Every row comes from one small tree of marks. The marks that hang from a mark follow it in brackets, in alphabetical order. Every link used is in the known rows. Which tree was each row made from?
Known rows:
rabu{datid{fitem}}: [ 13   7  -3  11 -15   7   4  -7   0   6  -1   5  -6   1  -5  -4  -1   8
   4  -4  11   5  -1   7   4   1   2  -6   7  11   9  -7   8   4   2  -5]
datid{fitem{tanuk{mogufar}} kogare rabu}: [ 10   8   1   8 -14   4  11  -2   1  12  -6   3  -5   7  11  -6   1   7
   3  -3  13   6  -3  10  -5  -3   1   2   4  17  10  -5  10   2 -10  -5]
rabu{datid{fitem kogare} vuzo{mogufar}}: [ 12  12  -2  14 -12   8   3  -7   0  10  -7  -2 -12 -13 -11  -5  -1  10
   2  -3  11   2  -3   9   7  -6   9  10   7  18   8  -9   4  12 -12  -7]
kogare{vuzo{fitem mogufar}}: [  5  10   3   3  -1  10   5  -9   3   1   8  -3  -7  -5   2  -1   0  12
   2   5  -1  -3  -6  12   2   4  11  -5   3   2   2  -5  18  16 -16 -13]
vuzo{fitem mogufar rabu}: [  5  22   4   6  -3   7   6  -6   1  -4   2   1  -2 -14 -17  -1   0  12
   5   5   0 -10  -6  11  10   4   9  -6   1   3  -1  -5  19  11 -11  -7]
fitem{vuzo}: [ 19  15   0   4  -7   5   5  -6   2   2   2   5  -1  -8 -15  -1   0   8
   3   1   5  -6  -6  11   4   0   7  -2   1   5   2  -2  11   6  -6  -7]
tanuk{fitem{vuzo{rabu{datid}}} mogufar}: [ 21  24  -7  14 -10   3   9  -7  -1   2  -3   8   5   2 -19   1  -2   7
   5   2   3 -17  -2   9  12  -1  -2  -7   3   9   3  -1  14  -5  -4  -8]
pegel{datid}: [ 11  15  -1   0 -13   6   2  -3  -1   4   6   2  -5 -14  -5  -4   4   9
   3  -2   4  -5  -7   9   0  -1   9  -3   4   6   3  -3   4  10  -8  -4]
tanuk{fitem}: [ 12  18  -6  -1  -2   5   5  -5  -1  -3   4   4  -4 -10   1  -1   0  10
   4   4   1 -11  -4  10   1   0   0  -3   0  -1   0  -4   9   2  -5  -7]
kogare{vuzo{fitem{tanuk} mogufar rabu}}: [  0  14   4   4  -1   8   6  -4   0   1   3  -3  -5  -9   4  -2  -1  13
   4   6   2  -5  -7  13   5   3  10  -7   5  -1   1 -11  25  13 -13 -15]
pegel{datid{kogare{tanuk}}}: [ 15  22   0   1 -18   8   3  -3   0   8   0  -2  -6 -17 -10  -9   4  10
  -3   0   0   3  -6  10  -2  -8  16   6   9  12   7   0  -3  10 -10   2]
datid{fitem{tanuk vuzo}}: [ 19   6  -2   3  -7   6   5  -1   0   6  -9   0  -3  -9  -4  -2  -4   7
   5  -1  15  10  -5  10   0  -1   5   0   5   9   7 -10  12   8  -5  -9]
mogufar{vuzo{rabu}}: [  9  24  -3   8  -9   3   7  -9  -6  -6  10   8   3 -10 -15   0   4   9
   5   1   2 -14  -6  10   8   3   4 -13   2  -3   2  -4  16  -1  -5  -7]
pegel{datid{fitem}}: [ 15   7  -5   0 -14   8   1  -4  -2   3  -2   2  -7 -13  -6  -4   1   8
   5  -4  12   5  -5   7   1   1   7  -3   6  10   5  -5   5  13  -6  -4]
rabu{vuzo{mogufar}}: [  6  11   0   8  -1   5   5  -7  -1   0   5  -1  -7 -21 -11  -1   2  12
   3   3   8 -13  -7  12   4   1   7   6  -1   9  -1  -5   5  12 -15  -7]
vuzo{fitem mogufar rabu{datid{pegel}}}: [  4  30   8  11 -14   4   6  -7  -1   7  13   3  -2 -10 -16  -4   4   9
   4   0  -3 -11  -3   9  12   4  10 -18   5   7   3  -9  18   6  -7  -7]
rabu{datid{fitem} vuzo}: [ 13   4  -5  18  -8   7   4  -8  -3   4   3   5  -6  -7 -13  -2   0   9
   3  -4  11   1  -2   8   5   1   1   3   7  13   7  -8   6   7   1  -6]
tanuk{fitem mogufar}: [12 17 -6  5 -5  4 10 -6 -1 -2  4  4  2  0  4  0  0  9  4  5  2 -9 -4 10
  0  0 -3 -2 -2  4  3  1  8 -2 -8 -6]
datid{fitem{tanuk vuzo} kogare pegel}: [ 17  19   3   1 -16   5   5   1   0  12  -4   2  -2 -12   2  -7   0   5
   3  -3   9  12  -4  11   2  -7  11   0   6   9  11 -13  13   6  -6  -8]
pegel{tanuk}: [ 11  12  -1   7 -10   4   8  -6   0  -5   6   7   4  -8  -5  -3   3   9
   3   3   2 -10  -7  10   6   1  12   0  -1   2   3  -5  16   4   1  -4]
fitem{tanuk}: [  5  12   2   4  -7   5   6  -1  -1   4   2   1  -3  -8  10  -4   1  10
   3   2   7   1  -6  12  -4  -1   4  -1   4   2   4 -10  10   3  -4  -7]
mogufar{vuzo{fitem rabu{datid{kogare}}}}: [ 13  36   5  17 -15   4   6 -10  -5   4  14   5   0  -1 -18  -2   4   8
   3  -1 -10  -2  -3  10  10  -6   6  -9  12   1  10  -8  19  -1  -7  -9]
datid{pegel rabu{vuzo{mogufar}}}: [  2  14   5   6  -4   0   6  -6  -2   8  18   4  -8 -19 -12  -2   7  10
   3  -2   8 -25  -5  10   2   6   8  -8  -3  13  -3  -3   7  12 -15  -6]
mogufar{vuzo{fitem{tanuk} rabu{datid}}}: [  8  28   5  19 -11   1   6  -5  -8   5  16   1   2  -3  -8  -1   4   9
   5  -1  -5   0  -2  10   5  -1   0 -16  11  -1   7 -13  19  -2  -5 -11]
pegel{datid tanuk{fitem{vuzo}}}: [ 27  19  -7  -2  -8   3   2  -3   0  -1   1   2   2 -21 -17   0   1   7
   5   1   1 -16  -7  10   8  -4  13   0   1   3   0  -2  11  10  -9  -7]
pegel{datid tanuk{fitem}}: [ 17  18  -7  -2  -9   3   3  -3  -2  -3   5   2   0 -19  -4  -2   3   9
   5   2   0 -15  -7   9   5  -3  11  -1   1   1   0  -4  10   7  -5  -4]
kogare{tanuk{fitem mogufar} vuzo}: [ 12  11 -10   6  -3   8  12  -9  -1  -3   4   1   1   4   7  -1  -1  11
  -1   8   1  -7  -5  11  -2   1   2  -4   2   5   3   4   6   2  -9  -7]
fitem{tanuk{mogufar} vuzo{rabu}}: [ 12  18  -1  10 -10   4  12  -3  -2   3  -5   4   7  -3 -10  -1   0   8
   5   3   9  -7  -6  12   6  -1   3  -2   2   8   3  -5  16   0  -7  -8]
rabu{datid}: [ 10  15   1  12 -13   5   6  -7   0   7   7   4  -4   0  -4  -3   3   9
   2  -1   4  -5  -2   8   3   0   3  -6   6   7   6  -5   7   1   0  -5]
kogare{vuzo}: [  7   6  -3   2  -5   9   6  -8   1   0   7   6  -5   0   7  -2   2  11
   1   3   3  -6  -6  10   1   3   7  -5   3   0   3  -3  15   8  -4 -11]

Which tree is each row?
[  8  18   1  11 -11   0  13  -5  -7   4  12  -1   5   1  10  -1   4   7
   4   1   6   1  -5  12  -6  -2  -2  -7   2   4   8  -5   7  -5 -14  -7] => fitem{tanuk{mogufar{vuzo}}}
[  9  18   1   2  -5   4   5  -1   1   4 -10  -2  -3 -20 -13  -2  -2  10
   5   4  12 -12  -7  13   8   0  11  -3   2   6  -1  -8  16   9 -13 -10] => fitem{tanuk vuzo{mogufar rabu}}
[ 10  12  -8  -1   2   8   5  -8   0  -2  -1  -4  -8 -12   3  -3  -3  12
  -1   9   4 -13  -6  12  -1   2   9  -4   2   3  -1   0   5  10 -14  -9] => kogare{tanuk{fitem} vuzo{mogufar}}
[ 16  24  -6   7  -6   0  12  -8  -7  -3  12   3   4   0   1   2   3   6
   5   4   0 -10  -4  10  -2   0  -5  -9  -2   0   3   1   7  -6 -14  -8] => tanuk{fitem mogufar{vuzo}}
[ 21  15   0   9 -17   4   5  -5   0  11   5   6  -1  -3 -14  -3   2   4
   5  -7   9   2  -1   8   8   1   6 -13   6  13   9  -9  10   5   1  -6] => rabu{datid{fitem{vuzo} pegel}}
[ 24  19  -7   7  -4   4  12  -7  -1   0  -2   0   6  -4 -15   0  -2   8
   1   6   2  -7  -4  11   1  -2   2  -1   1  11   3   6   1  -1 -10  -3] => kogare{tanuk{fitem{vuzo} mogufar}}
[ 10  11   2  13  -5  10  14 -11   0  -1  12   0   5  10  -2  -2   1  12
  -1   6  -5   5  -5  12  -2   3   7  -4   5   8   7   3  11   7 -10  -7] => kogare{tanuk{mogufar} vuzo{fitem}}
[ 18  24  -7  -2   0   4   4  -6   1  -3 -10   3  -3 -21 -21   1  -3   9
   6   7   6 -23  -6  11  12   1   8  -4  -2   3  -5  -2  15   7 -13 -10] => tanuk{fitem{vuzo{mogufar rabu}}}
[  5  13   3   8  -5  -1   6  -6  -3   6  24   9  -4 -12 -12  -1   8   9
   2  -3   4 -22  -4   9   1   5   4  -8   0   9   0  -3   9   7  -5  -5] => datid{pegel rabu{vuzo}}
[  8  19  -4  -1 -16  10   1  -6   1   3   0   6  -8 -10  -2  -6   3  11
  -1   0   0  -9  -8   9   9  -4  16   0   9   2   4  -5  17  13  -8 -10] => pegel{datid{kogare{vuzo{rabu}}}}
[  8  19   7  10 -11  10   4  -8   5  12   6  -4 -11   2   3  -5   0  10
  -1   2  -4   2  -4  11   5  -5  15  -1  10   8   8  -8  16  12 -16 -13] => rabu{datid{kogare{vuzo{fitem mogufar}}}}
[ 26  15  -6  -2  -6  -1   2  -3   0   5   6   5  -1 -17 -20   0   2   7
   5  -2   3 -26  -7   8   6  -1  12  -6   1   8  -2   2  11  11 -10  -6] => pegel{datid{rabu} tanuk{fitem{vuzo}}}
[  6  27   4  11  -5   2   7  -5  -8  -2  14   1   4 -10  -8   0   4  10
   6   3  -4  -1  -5  11   3   0   3 -13   7  -6   4 -11  21   1  -8 -10] => mogufar{vuzo{fitem{tanuk} rabu}}
[ 11  14   0  10 -19   5   6  -5  -2   9   8   7  -4  -2  -2  -5   3   6
   4  -6   9   3  -1   7   5   3   3 -13   6  11   9  -9  10   3   4  -4] => rabu{datid{fitem pegel}}
[ 20  13  -6  -1 -11   8   0  -4   0   3 -15   0  -8 -24 -29  -1  -3   8
   6  -3  17  -8  -7   9  13   2  14  -4   3  14   0  -3  11  19 -14  -6] => pegel{datid{fitem{vuzo{mogufar rabu}}}}
[ 25   8  -5   1 -12   5   3  -4   2   3  -9  -3  -3 -23 -22  -2  -1   7
   6  -3  15  -5  -9  10  10   0  21   0   1  14   3  -4  10  20 -15  -4] => pegel{datid{fitem{vuzo{mogufar}}} tanuk}
[  7  15   5  11   2   7   5  -7  -1   0  11  -3  -5 -19 -16   0   1  13
   4   4   0  -5  -7  12   4   1   8   5   1   7  -1  -5  10  15 -17  -8] => rabu{vuzo{fitem mogufar}}
[ 19   8  -1  11 -12   6   4  -2   0  13  -7   0  -5  -2  -5  -3  -3   6
   5  -5  15  10  -2   9   2  -2   3  -4  10  13   9 -12   9   5  -1  -9] => rabu{datid{fitem{tanuk vuzo}}}
[  5  12   6  19  -2   6  11  -4  -5   3  13  -4   4  -4   0   0   3  12
   4   3  -1   6  -6  12  -3  -2   0   7   4   8   6  -7  11   5 -12  -8] => rabu{vuzo{fitem{tanuk{mogufar}}}}
[  9  12  -2  -1 -16  10   6  -6   1   6   4   7  -6  -2  11  -7   2   8
   0  -1   5   6  -4   9   4  -1  12  -4   5   4   9 -10  18  10  -3 -11] => datid{fitem kogare{vuzo} pegel}
[ 12  29   3  24 -13   1  13 -12  -7   1  18   5   8   8 -18   1   4   7
   5  -1  -6  -5  -2   9   8   1  -2 -16   7   5   7  -3  17  -5  -8  -8] => tanuk{mogufar{vuzo{fitem rabu{datid}}}}
[ 22  18  -6   4  -4   3  10  -5   0   0  -1   3   4  -2  -8   2  -2   7
   4   4   4  -9  -4  11   3  -2   0  -1  -2   6   2   2   9  -1 -11  -8] => tanuk{fitem{vuzo} mogufar}
[  8  16   6  19  -3   6   4  -8  -1   7  13  -4  -7 -13 -17   0   2  12
   3   1  -1  -5  -4  11   6   0   6   1   6  12   2  -7   7  12 -14  -8] => rabu{datid vuzo{fitem mogufar}}
[  8  15   4   5 -13  -1   8  -6   0   3  19  12   3  -7  -6  -4   8   7
   3  -1   3 -23  -5   9   5   6  12 -14  -2   6   2  -4  17   4   1  -3] => datid{pegel{tanuk} rabu}
[ 10   5  -3  16  -7   8   3  -8  -1   6  -1  -1 -10 -13 -14  -1  -1   9
   4  -3  15  -3  -3   9   7   2   5   3   5  16   4  -8   4  12  -9  -6] => rabu{datid{fitem} vuzo{mogufar}}
[ 20  23  -8   1  -1   5   4  -5   0  -5  -5   8   1 -14 -20   2  -3   9
   6   5   2 -19  -5   9  11   0   3  -5   1  -1  -2  -3  17   3  -3  -9] => tanuk{fitem{vuzo{rabu}}}
[ 10  21   2  17 -11   7   5  -8  -1  11   0  -5  -8 -17 -17  -7   2  11
  -4   2   4  -6  -3  12   4  -8  12  11   8  20   6  -4  -4   9 -14  -1] => rabu{datid{kogare{tanuk}} vuzo{mogufar}}
[  7  10  -4  18 -18   6  11  -4  -4   7  -8   5   1   6   0  -5  -2   7
   6  -3  15   5  -1   9   6   1  -2  -5   7  13   9 -10  14  -3   1  -6] => vuzo{rabu{datid{fitem{tanuk{mogufar}}}}}
[14 19 -7  7 -5  5 12 -6 -2 -3  1  1  4 -2 -4 -2  0  9  1  7  2 -6 -3 11
 -2 -1 -1 -1  1  9  3  5  0 -3 -7 -1] => kogare{tanuk{fitem mogufar}}
[ 13  28   1  18  -8   4  14 -12  -8  -7  15   2  13  -1 -24   0   5   9
   2   4  -7  -3  -5  12   4   2   3 -12   4   5   6   2  11  -2 -11  -2] => kogare{tanuk{mogufar{vuzo{fitem rabu}}}}
[  6  24   0  20 -17   0  12  -7  -9   7  10   3   6   5  -1  -2   4   6
   4  -1   5  -6  -3  11   3  -1  -3 -13   7   6   8  -8  13 -10  -7  -7] => fitem{tanuk{mogufar{vuzo{rabu{datid}}}}}
[ 12  29   0  -2  -9   1   6  -4   0   8  11   6  -5 -11  -5  -7   4   8
  -2   2  -3 -16  -2   9  -2  -3   7  -9   4   9   4   0   3   1  -6  -1] => datid{kogare{tanuk{fitem}} pegel rabu}
[  4  12  -2  10 -13   6   4  -3  -2   8 -13   0  -8 -11  -3  -5  -3   9
   5  -1  18   0  -2   9   8   1   5  -6   7  12   5 -13  13   7  -4  -7] => vuzo{mogufar rabu{datid{fitem{tanuk}}}}
[ 21  20  -1   0  -5  -4   7  -4   0   3  15  11   4 -11 -16   0   4   5
   5   0   1 -29  -4  10   8   3  10 -14  -3   4  -1  -2  18   4  -3  -6] => datid{pegel{tanuk{fitem{vuzo}}} rabu}
[ 12  22  -3  15  -9  -1   6  -5  -6   2  19   7   3 -15  -8  -2   6   8
   4   1  -3 -20  -3   9  10  -2   6  -4   2   4   2 -10  13   0   2  -7] => rabu{datid{pegel{tanuk{fitem}}} vuzo}
[ 22   4  -3   4  -4   4   4  -6   3   6  -2   8  -6  -3 -20   0  -1   6
   4  -4  15  -8  -3   8   3   5   5  -8   2  13   3   0  11  10  -5  -6] => datid{fitem{vuzo} rabu}
[  7  13   3   7  -4   3   4  -6   2   9   4   1 -13 -17 -12  -3   3  11
   0   1   7 -19  -7  12   2  -3  10   8   1  15   1  -2   5  13 -19  -6] => datid{kogare rabu{vuzo{mogufar}}}
[ 13  23   5  15  -8   3  13 -10  -5  -2  20   1   7   5  -8   2   5   7
   5   1  -5   2  -5  11  -1   1   0 -10   1   2   7   0  12  -1 -15  -7] => tanuk{mogufar{vuzo{fitem}}}
